Known rows, with every step that occurs:
ragi lokes kemin: [ 38  -8   7 -12  -3 -31   0 -17 -31 -17 -10  16  11  -8  -7  -5  -9  13
  39  -6 -18 -36   7   4 -18  -7  -8  -9  10  -3 -18  -5  -2  -5  -3  15
  20   2  28  -3  -6  -9   3 -10   1  -1  16   0 -24  -8]
zunu kemin gapi ragi: [ 31  -9  -6 -10 -18   0   6  -1 -24  -8  12  24  17  15 -23  -6 -25   5
  42  18 -23   4 -11 -15 -26  -8 -32  32 -25 -14 -17  33  -8  -9  11  38
   7  -8  12  11 -28 -21  12 -14 -26  26  13  -9 -20  -6]
lokes kemin gapi ragi ledov kadim davo: [ 26  -5   2  -7 -12 -23  -4   8 -29 -13  17  32  20  25 -10 -14  -7  32
  30  24 -19 -11 -22  -7 -51 -11 -68  29  -9 -20 -30  17  -5  -9 -20  15
  14   5  32   5 -31  -1  11  -1   0   0   0   6 -34  -2]
davo fofonu kemum kadim ledov ragi gapi: [ 22  11  25 -14   4 -12 -21 -21  -8  -4 -15   5   1  11  10  -3 -12  12
  48  15  -8 -17  -3 -27 -57 -14  -2  20  13  10 -36   1 -38 -16   5   9
 -14  41  18  34 -27 -22  24  13  19  -5  17  -4 -29 -27]
ragi lokes: [ 36 -14   8 -16  -7 -21  -3 -18 -20 -10   0   3  21  -5  -1  -5 -17   3
  36  -8  -9 -25  13   7 -24 -24   4  -8  22   3 -28  -5  -5 -16  20  18
  19   8  25   1 -11 -19   7  -3  -8 -17   8 -11 -22  -5]
kadim davo fofonu kemum: [ 14  -6  11  -5  13  -7  -9   1 -14   0  17  16   4 -10  -1 -13 -39  12
  31   8  -3 -14  20  -3 -43 -13  -4  16  10  10 -25 -14 -19 -21   0  21
   1  18  40   8 -16   0   2   1 -18  -2  15  -8 -17 -25]
fofonu kemum kadim: [ 32 -12  11 -30  27 -28  -7   2 -26   0  14  22  19  17   3  -8 -12   1
  41   8 -16 -13  16   2 -34 -13   3  -4  14   2 -34  -2 -32  -1  -8  -2
   8  24  15  21 -17 -21  11  21   9   0   7 -21 -10  -9]
zunu kemin gapi ragi ledov kadim davo fofonu: [ 18   7  14  12 -22  -9 -10 -11  -6  -8  19  16  19   9  -5 -14 -23  34
  36  22  -6  10 -11 -19 -52 -23 -60  28 -24   3 -38  14  -6 -32  -9  26
  -1   8  37  10 -17   4  21  -9 -20   4  -4   5 -35 -12]
fofonu kemum kadim gapi kemin: [ 35  -7  18 -14   8 -10  13  -1 -26  -4  13  22   9  18   4 -13 -26  -4
  44  -6 -24 -10   4  -6 -32   9 -19  19  14   9 -31  -1 -27  -1 -19  19
  -2  14  15   8 -28 -19  16  10  12  23   8 -16 -23  -5]
fofonu fure: [ 36  -7  -4  -3 -10 -16  -4   0 -41 -15   1   6   8  21 -16   1 -16  -2
  30  14 -25 -17   8   6 -33  -6   9  -3   5  -2 -21 -10 -21 -11  11  21
  23   0  16  18 -34 -12   0  -9  -5  -7  25 -21 -18   0]
lokes kemin gapi ragi ledov kadim davo fofonu: [ 22   3   6   4  -9 -13  -5  -4 -10 -10  16  22  23   9 -12 -13 -19  40
  34  20 -11  -5 -20 -17 -54 -13 -48  24 -18  -4 -29   5  -4 -26 -17  22
   2  12  40   9 -23   8  15 -12  -8   1   1   8 -36 -10]
fure fofonu kemum kadim ledov ragi lokes: [ 37  11  23 -31   6 -27 -32 -14 -14  -1   3   3   2  -1  18 -20  -3  15
  38   9 -15 -26  23  -3 -41 -25  14  -8  27  -6 -40  12 -35 -19  28  -1
   8  33  20   1 -16 -17  22  13  18 -27   6  -8 -14  -4]
ledov kadim davo: [ 26 -12   4  -1  -5 -26 -13  10 -25  -7  15  15  21  15   8 -10 -13  15
  19  10  -9 -17  -1  -3 -49 -13 -40  13   3 -10 -29   9  -3  -5  -8   3
  28   7  28  -2 -11   1  12   6 -10  -6  12   4 -24 -14]
kemum kadim ledov ragi lokes kemin: [ 38   9  19 -25   1 -43 -21 -22 -24 -20 -13   9   8   1   4 -10  10  21
  44   9 -24 -30   3  -9 -28  -6  -8 -19  11  -5 -26   6 -25  -9  -2   0
  16  18  21  -2 -15  -5  20   3  19  -6  14   1 -23  -7]
fure sigi: [ 28 -12 -10 -12 -12 -13  -9  15 -23 -10  12  10  33   8  -6  -6 -17   7
  21  13 -16  -6  -2  -4 -22 -29 -18   1   3  -4 -22  17   0 -11  16  15
  24  10  22  19   6  -5  -3   5 -10  -3   7 -17  -7 -13]
kadim gapi kemin lokes: [ 47  -7   0 -21 -10  -9  25   6 -12  -3  12   5  12   8   8 -20 -34  -2
  38 -16 -19 -21  -5   9 -33   0 -19   9  13   2 -20   0   0 -12   1  36
  -2   5  25  -7 -22 -15  16  -7  -7  13   6  -8 -40   1]
ledov ragi: [ 32   1   7 -13 -11 -17 -12  -9 -18 -17  -3   4  10  11  -3  -5  -8   4
  38  10 -22  -2 -11  -7 -40 -15 -10   8  -1 -24 -10  17 -23  -5  16  20
  19   3  13   9 -16  -9  16   2 -19  -3  19  -8  -7  -7]
ledov kadim davo fofonu fure sigi: [ 33   5  -9  14 -16 -13 -25  15 -24 -12  19  15  26  16   0 -15 -22  19
  10  23 -16  -8  -4 -11 -53 -27 -17   6  -4   4 -35  -6  -2 -28   2  14
  27  12  24  20  -2   9  -8   5  -1 -23   7 -13  -6 -20]
gapi ragi lokes kemin zunu: [ 42  -9   2 -36   5 -36   3 -10 -43 -15   0  19  16 -12 -15   0 -20   3
  38   0 -15 -21   9   1 -28 -19  -9   7  -1 -29 -11  -2  -7 -11  -1  13
  24  -6  28 -17 -17 -19  -1 -24  -7  14   5  -8 -26  -5]
davo fofonu kemum: [ 20  -4  10 -18  14 -11  -1  -9 -16   5   7  12  11  -2  -6 -11 -31   3
  40  -2  -4  -7  12  -6 -38 -16   8   7  13  10 -26 -11 -23 -20   3  25
  -2  21  29  16 -18  -6   5  -1 -17   2  13 -11  -9 -16]
davo kadim gapi: [ 21 -14  19 -12   0  -9  16   0 -30  12  13  13  19  10  -5   2 -13  12
  25   0  -2 -13  -5 -15 -34  -3 -21   1   4  -5 -13  -3 -14 -14 -10  18
   7  18  22   3 -11  -9  12   3 -11   8  17 -27 -38 -16]
kemin gapi ragi: [ 35 -20 -14 -22  -5   4  10   4 -23  -9  18  20  27  18 -23  -6 -24   1
  36  17 -15  -2 -16  -7 -36 -10 -11  27 -11 -16 -17  27  -9  -9  14  37
  12  -5  17  16 -38 -22  10 -10 -17  14  12 -17 -21  -3]
lokes kemin: [ 29  -7   0  -9  -1 -26   2  -2 -33 -17  -9  18  11   2 -17  -3  -8  14
  37   7 -22 -27  -1  -3 -21   2 -18   0  -5  -7  -5   4 -10   1 -14  11
  20   2  24   5 -13  -5   0 -12  -8  17  20  -4 -19  -9]
zunu kemin gapi ragi ledov kadim: [ 26   6   2 -13 -22 -24   0 -11 -25  -5   6  20  27  33  -9 -10  -6  24
  45  18 -15  13 -20 -15 -43 -26 -64  24 -14 -10 -47  29 -12 -13  -5  24
   6   6  22  13 -23 -12  24  -1 -10   4 -13   2 -26   7]
gapi kemin: [ 31  -7   5 -10 -16  -8   6  -5 -25 -11   6  11  22   7 -10  -1 -18  -1
  43  -3 -26  -8  -2   7 -24   0 -15  20  -3  -1 -26  12 -18  -2   1  32
  10  -1  20   5 -27  -9   8 -21 -10  14  12  -3 -14   6]
gapi ragi ledov kadim: [ 23   4   7 -27 -10 -30  -9  -8 -30 -11   6   7  33  36  -7  -8   0  19
  39  15 -11  14 -19  -5 -50 -28 -44  12   2 -15 -53  16 -14 -10   6  21
  12   9  26  11 -24  -6  18   2   2 -12  -8  -3 -22   7]
kemum kadim davo fofonu fure: [ 34  -6   8  16   3 -10 -17   0 -22 -16  20  10  11   4  -3  -5 -23  10
  25  24 -15 -16  16  -2 -48 -10  11  -7   0   8 -24 -24 -24 -28  -2   7
  15  12  25  20 -25   4   7  -1   5 -16  23 -21 -30 -16]
fofonu kemum: [ 24  -9   5 -28  12 -16  -3   3 -30   0   7  18   9  10  -5 -12 -23  -1
  38   1 -13 -15  15   4 -31 -16  -3   7  18  -4 -28  -3 -25  -4   2  21
  11  15  24  11 -21 -15   3  11  -9   4  14 -15  -7 -10]
davo fofonu fure sigi: [ 37   0 -10   7 -14  -5 -15   7 -23 -14   9   8  24  10 -13  -7 -22   8
  22  20 -19  -2   4  -6 -36 -25   8  -2   0   7 -27  -8  -5 -30  18  24
  20  14  21  30  -6   0  -9  -5  -8 -15  11 -24  -6 -15]

Rows:
[ 50  -7  -2 -15 -13  -3  14  -2 -11  -6  -2   9  15   6  12  -8 -32  -4
  41 -14 -14 -32  -5  12 -37  -6 -10  21   4  -4 -24   2  -4  -4   8  35
 -11  11  20  12 -24 -29  15 -11  -3   4   6  -1 -39  -5] -> ragi gapi kemin lokes
[ 16   2  12  -7  15 -19 -15   5 -13   2  19  14  13   2  10 -17 -30  19
  30   8  -1 -14  12 -10 -57 -19 -17  20   8   5 -39  -9 -18 -18 -12  15
   9  24  34   7 -13   1   9   8 -12  -8  12  -2 -13 -21] -> ledov kadim davo fofonu kemum
[ 28 -12   5  -3  -7 -21  14  -3 -29  -3   1   3  21  27   3 -10 -13  14
  29  -1 -12 -10 -13 -19 -44 -10 -41  11  13   4 -24   7  -3  -8 -13  13
  25  11  15  -1 -14  -9  14  13  -5   8  11  -6 -30 -12] -> ledov kadim gapi
[ 48   8   5 -20 -16  -4   6  -4  -8 -11  -4   9   6   8  12 -10 -29  -2
  46 -13 -19 -26 -16   5 -49  -9 -13  25  -2 -18 -17   5 -11  -5  11  38
  -7  10  14  14 -27 -30  21  -4  -5   1   9   5 -34  -4] -> ledov ragi gapi kemin lokes
[ 23  -3   7 -13 -25  -5   2 -15 -25  -9   7  23  15  21 -22  -7 -20  14
  49  25 -19  12 -13  -4 -26 -19 -48  22 -12  -4 -31  23 -13 -16  12  35
  -2  -2  25  20 -32 -14  16  -7 -16  12  -4 -10 -31   8] -> zunu kemin gapi ragi ledov
[ 23   7  12 -26 -14 -21 -17 -10 -23 -11  -5  -6   7  17  -2  -7   1   9
  40  21 -21  -6  -9 -14 -37 -11 -14   3   4  -9 -22  23 -30 -17  23  17
  11  15  23   5 -29   0  25  -3  -5  -1  20  -1 -16  -5] -> kadim ledov ragi
[ 28  -1  10 -16  -9 -36  -3 -12 -28  -5  -2   6  31  30   0  -8  -1  18
  38   9 -11  -2 -11   0 -44 -27 -42   1  12   2 -48   5 -14  -9  -8   6
  15  17  27  14 -16  -7  19   9   0 -14  -8   1 -25   9] -> ragi ledov kadim
[ 43 -13  -3 -24   7 -36   9  -3 -44  -9  -2  21  13  -6  -8   4 -17   3
  35   6 -20 -24   7   0 -26 -11 -20   6  -6 -23   5   3 -13  -2 -22   0
  26   0  28  -4 -18 -14  -1 -23 -16  26  12  -4 -25  -2] -> lokes kemin zunu
[ 44 -20 -11  -5  -2  -7  20  -1 -26 -10   0  31  19   7 -19  -3 -15  13
  33   6 -25 -30 -13  -3 -22   2 -18  16 -10  -1   3  12  -5   0 -21  21
  16   5  14  14 -29 -16   5 -14 -13  22  15  -3 -22  -3] -> lokes kemin gapi
[  7   1  24 -26 -11 -11   4  -6 -32   1  12  11  16  23 -18  -1 -13  20
  38  15  -3  11 -15  -5 -36 -15 -40   6   6 -15 -38   2 -20 -27   7  32
  -7  12  34  10 -28  -6  16  -1  -2  -2   0 -28 -44  -1] -> davo kadim gapi ragi ledov
[ 30  -4  12  -2 -20  -4  -5 -15 -15 -19 -19   9   6   8   2   5 -17   7
  40   5 -17 -15 -16 -14 -48 -13 -15  25   2 -17 -11  12 -18   4  17  21
  11  12  10  24 -21 -28  16   9  -7  -3  23  -2 -26 -20] -> ledov ragi gapi
[ 33   5  12   2 -29   2   1 -13 -16 -20 -17  13  10  11   0   4 -17   2
  46  -4 -27  -9 -19  -6 -41  -1 -19  41  -8 -18 -16  16 -22   6   8  35
   3   6  10  18 -30 -28  14  -8  -4  10  20   3 -21  -8] -> ledov ragi gapi kemin
[ 26  10  20 -37  13 -33 -26  -3 -23  -5   1   4   5  20   9 -13   3   7
  45  21 -20  -9   4 -12 -45  -9  -7   1  14  -6 -37  16 -44 -10   7   5
   3  29  16  14 -32 -10  30  17  12  -6  15  -7  -9  -8] -> fofonu kemum kadim ledov ragi
[ 25  10  15  -8 -36  -3  -6 -12 -23 -17 -20   5   7  17  -1   2 -11   3
  48   7 -25 -15 -18 -12 -40   4 -25  37  -2  -4 -29  21 -27   2  10  32
  -6  14  16  17 -41 -23  25 -10   4  10  20   8 -28  -6] -> kadim ledov ragi gapi kemin
[ 28 -15  13 -15  19 -22 -17  16 -25  -4  28  23   9   9   8 -14 -21   8
  30  16 -14 -25  19   5 -40 -12 -13   5  15  -3 -31  -3 -25  -3  -8  -3
  14  19  27  10 -17 -10  12  21   5  -4  14 -15 -20 -16] -> fofonu kemum kadim davo
[ 46  -5   6 -29   3 -41  10 -10 -42 -13  -4  17  20   4  -4  -5 -18  12
  34  -3 -13 -16  -2 -14 -45 -19 -35  14   5 -24 -13  -1  -2 -11 -21  12
  29   0  23 -26 -18 -19   6  -9   0  17   1  -6 -32 -10] -> ledov kadim gapi ragi lokes kemin zunu
[ 22  -1   8   1 -26 -19 -12   1 -27  -6  19  24  17  21  -3 -14 -15  28
  35  24 -15   1 -12 -10 -45 -21 -79  33 -12 -11 -41  26  -5 -15  -9  17
  12   4  30   4 -26  -6  17   5 -13   4  -5   8 -35  -2] -> zunu kemin gapi ragi ledov kadim davo
[ 24  15  27 -15 -23  -3  -5 -11 -20  -1 -13   9  11  14   0   7  -3   8
  46   2 -17 -17 -16 -14 -44   1 -22  32 -10 -15 -34  15 -38  -6   3  31
 -10  22  15  13 -36 -20  26 -13   5   8  16  -1 -29  -9] -> davo kadim ledov ragi gapi kemin
[ 17  -1  20   5 -11 -22 -10 -13  -8  -7  13   3  23   6   4  -6 -19  33
  29  15  -3  -6   0  -6 -55 -25 -36   9   3  12 -38  -7  -8 -29  -7  11
   8  20  43  12  -9  12  13   0 -10 -19   2   4 -36 -11] -> ragi ledov kadim davo fofonu
[ 28  -8  -2 -20 -11  -8   6  -8 -29 -13   5  27  18  20 -30  -4 -12  19
  45  22 -24  -3 -19  -2 -29 -11 -36  17  -7 -15 -25  17 -12 -10   0  33
   3   2  27  17 -37 -12  12 -11  -2  10   0 -10 -32  10] -> lokes kemin gapi ragi ledov
[ 29   2  16  -4 -21 -17  17 -10 -28  -6   0  11  20  32   1  -8 -14  15
  39  -5 -23   0 -19  -3 -39  -2 -59  25  10   9 -42   7 -13  -9 -19  23
   7  11  23   4 -27  -9  20   2   4  12  -3  -1 -34  12] -> ragi ledov kadim gapi kemin
[ 45  -2   1 -19 -12 -18   4 -20 -21 -12  -9  17   6   1 -11 -11  -4  19
  40   8 -25 -36 -11 -11 -26  -4 -14   7   0  -1 -14  15 -13 -12  -3  24
  14  14  18   2 -37 -12  20  -9  -2   1  12   3 -25  -3] -> kadim ledov ragi lokes kemin gapi
[ 40 -24  -5 -23  -7  -5   6 -13 -17 -10  13  14  27   3 -15  -8 -25   2
  38   1 -11 -13  -4   0 -32 -22   4  14   7 -13 -27  11  -2 -19  27  40
  15  -1  17   2 -30 -25   8  -7 -11  -6   3 -18 -25  -6] -> kemin gapi ragi lokes
[ 44 -11  13 -43  26 -40   4  -8 -42  -9   8  29   5  -3  -2 -10 -24   1
  42   1 -16 -23  18  -9 -35 -15 -14   5  18 -22 -16 -13 -16  -8 -21   2
  17  11  22 -16 -22 -24   1   4  12  22   3 -23 -27 -12] -> fofonu kemum kadim gapi ragi lokes kemin zunu
[ 39  -4  18 -21 -13 -31  21 -13 -38   0   8  13  22  21   3   1 -25   4
  36  -3 -20   1  -7   0 -43 -16 -56  30   6  -6 -27   3 -17 -14 -29  11
  10  11  28  -7 -32 -15  17 -10  -2  22 -14  -3 -36  15] -> ragi ledov kadim gapi kemin zunu
[ 28  17  28 -23  -1 -34 -17 -21 -25  -4 -11  12   6  -6  -2  -4  10  25
  38  -2 -14 -32  -1 -10 -31  -9 -12 -15   0 -19 -25   2 -25 -17   0  15
  11  19  25 -13 -17  -2  16 -11   5  -7  21   2 -22  -9] -> davo kadim ledov ragi lokes kemin
[ 20  -2  16 -23   3 -12  -6   1 -27  -1  18  17   8  21 -10 -15 -20  24
  43  24 -12   3   3   0 -44 -20 -25  13  20  -7 -40   9 -27 -17  12  10
  -5  19  30  14 -22 -16  14  15  19  -4  -4 -25 -31   4] -> fure fofonu kemum kadim gapi ragi ledov
